Each row was made from one walk, in order. Every step used is in the known rows, and no mark comes twice. Write each row's walk.
In the rows, zero is written as 128.
Known rows
N > A > V: [183 107 137 123 152 129 117 145 172 106 151  69 132 130 115 159 159 140
 115 172 145]
D > M > V > A > N > L > P: [ 87 108 140 187 179 156 140 156 137 132 180 149 142 103  55 122  97 144
 132 124 137]
D > M: [125 118 114 142 145 105 140 127 143 128 132 128 122 126 117 125 129 150
 133 153 129]
M > V > A > N: [115  99 140 174 181 143 135 159 131 103 162 138 139 137  85 120 101  98
 137 124 142]
M > D > L: [153 124 100 166 135 157 117  93 186 141  90 135  97 147 146 141 151 139
 143 120 126]
D > M > V > A: [ 69 123 125 171 180 110 153 164 161 112 132 130 148 107 109 114 115 140
 170 123 131]
L > N: [157 109 120 145 136  90 162 120 121 134 125 145 109 161 121 105 123 147
  82 158  98]
D > M > V > A > N > L > S: [105 120 123 169 196 105 166 162 134 137 143 132 101 110  61 132 128 126
 160  92 170]
A > N > L > D > M > V: [121 119 106 173 168 117 158 123 105 146 142 129 116  95  51 164 136 140
 127 125 122]
S > L > N > A > V > M: [193 149 107  94 154  92 144 136 158  93 134 101 132 156 123 164 149 185
 136 179 102]
L > N > A > V: [182 114 137 131 159  94 135 140 157 108 153  70 129 142 116 147 155 158
 102 173 121]
V > M: [150 122 114 105 126 135 144 129 156 106 123 168 140 165 125 110 133 148
 135 172 129]
V > A > N > L > S: [159 100 123 146 157 115 159 141 118 145 159 158  79 149  69 119 125 109
 113 107 172]
S > L > D > M > V > A > N: [ 92 144  87 183 181  83 158 126 102 118 141 114 123  97  68 181  89 118
 159  97 101]
V > A > N > L: [150  89 136 153 155 148 133 146 121 135 188 182 111 147  71 106 119 118
 119 130 157]
V > A > N > L > P: [141  88 143 163 142 165 132 134 124 140 196 173 119 142  60 109  94 125
  85 139 140]
A > V > M > D: [154 132 132  87 132 162 118 153 213  92 105 120 168 148 136 139 159 174
 193 176 142]
S > L > N > A > V: [200 132 111 125 156  82 141 132 134 118 134  77 104 138 114 168 143 164
  96 161  94]
D > L > S: [162 136  88 154 133 102 171  83 154 156  86 103  53 153 131 132 136 121
  93  98 141]
S > L: [173 123  91 133 126 114 146 117 111 141 105 153  85 143 113 137 113 135
  90 143  94]

Write each row's walk
[151 153 113 106 132 175 120 113 232 108 100  99 141 152 155 144 162 175
 200 146 144]
A > V > M > D > L
[101 109 129 168 166 131 152 161 152 115 127 143 139 129 109 107 112 118
 130 127 125]
M > V > A
[ 83 114 132 178 195 122 132 161 141 100 165 121 149 117  87 128 103 119
 176 121 148]
D > M > V > A > N
[153 151  86 130 134 131 143  92 207 126  58 139  93 166 151 148 165 151
 174 115 149]
V > M > D > L > S
[106 116 112 167 159  97 150 122 112 142 186 149 117 110  59 147 118 133
 146 118 144]
V > A > N > L > D > M
[167 138 101 151 159 125 108  93 204 100 106 145 126 175 156 158 184 177
 169 153 122]
V > M > D > L > N > A
[155 132 129  80 128 142 147 147 183  99 133 107 156 153 125 120 136 163
 154 179 139]
A > V > M
[182  89 126 142 142 154 128 126 107 146 162 172  96 148  74 120 135 126
  92 148 146]
A > N > L
[172 150 114 119 159 115 142 106 199  98 144  73 131 165 147 147 164 179
 149 160 133]
D > L > N > A > V > M
[194 121  95 151 153  73 137 114 111 126 123 138  87 152 113 160 140 150
  77 156  84]
S > L > N > A
[173 127  93 141 133  76 165 113  97 145 107 155  83 158 118 126 110 153
  75 145  72]
S > L > N
[121  93 145 183 165 175 141 154 128 135 175 165 131 125  53 115  94 123
  95 127 130]
M > V > A > N > L > P
[176 130 134  97 158 103 138 144 181  83 152  92 158 161 127 142 162 179
 141 193 130]
L > N > A > V > M
[179 156 103 113 156 133 118 111 246 101  85  61 112 148 150 189 198 164
 194 132 172]
N > A > V > M > D > L > S
[148 119 116 111 129 153 112 136 189 102  98 181 149 161 138 131 155 159
 175 172 131]
V > M > D
[120 106 120 179 165 132 162 137 107 140 158 155 119 115  49 141 118 111
 117 110 128]
M > V > A > N > L > D
[ 77 153  79 175 166  71 177 129 121 129 106 121 117  90  92 169  99 139
 152 100  85]
S > L > D > M > V > A
[ 93 134  96 170 155  89 169 120 132 132 102 103 132  93  95 160 129 141
 131 132 101]
L > D > M > V
[175 129 134 105 160 123 107 149 213  78 126 104 170 157 138 161 183 191
 182 191 130]
L > N > A > V > M > D
[160 163 101 102 134 141 145 111 233 118  66  77 111 154 151 156 168 166
 194 122 160]
A > V > M > D > L > S
[ 96 109 135 176 193 140 139 168 133 126 174 156 132 109  65 121 122 136
 167 116 154]
D > M > V > A > N > L
[176 101 107 151 130 124 150 100  92 155 158 155  93 132  58 151 132 120
  80 139 125]
A > N > L > D
[ 73 131 105 178 167  97 180 144 140 148 133 146 127  86  75 137 132 149
 148 109 119]
N > L > D > M > V > A
[ 75 125 117 188 184  93 153 133 124 108 160 107 146 100  70 158 102 113
 163 111 127]
L > D > M > V > A > N
[141 102 116 162 144 119 154 118 104 146 180 162 105 133  57 136 117 111
 107 121 137]
V > A > N > L > D
[144 146  98 140 138 129 137  94 195 118  89 162 121 180 158 124 153 179
 167 142 111]
V > M > D > L > N
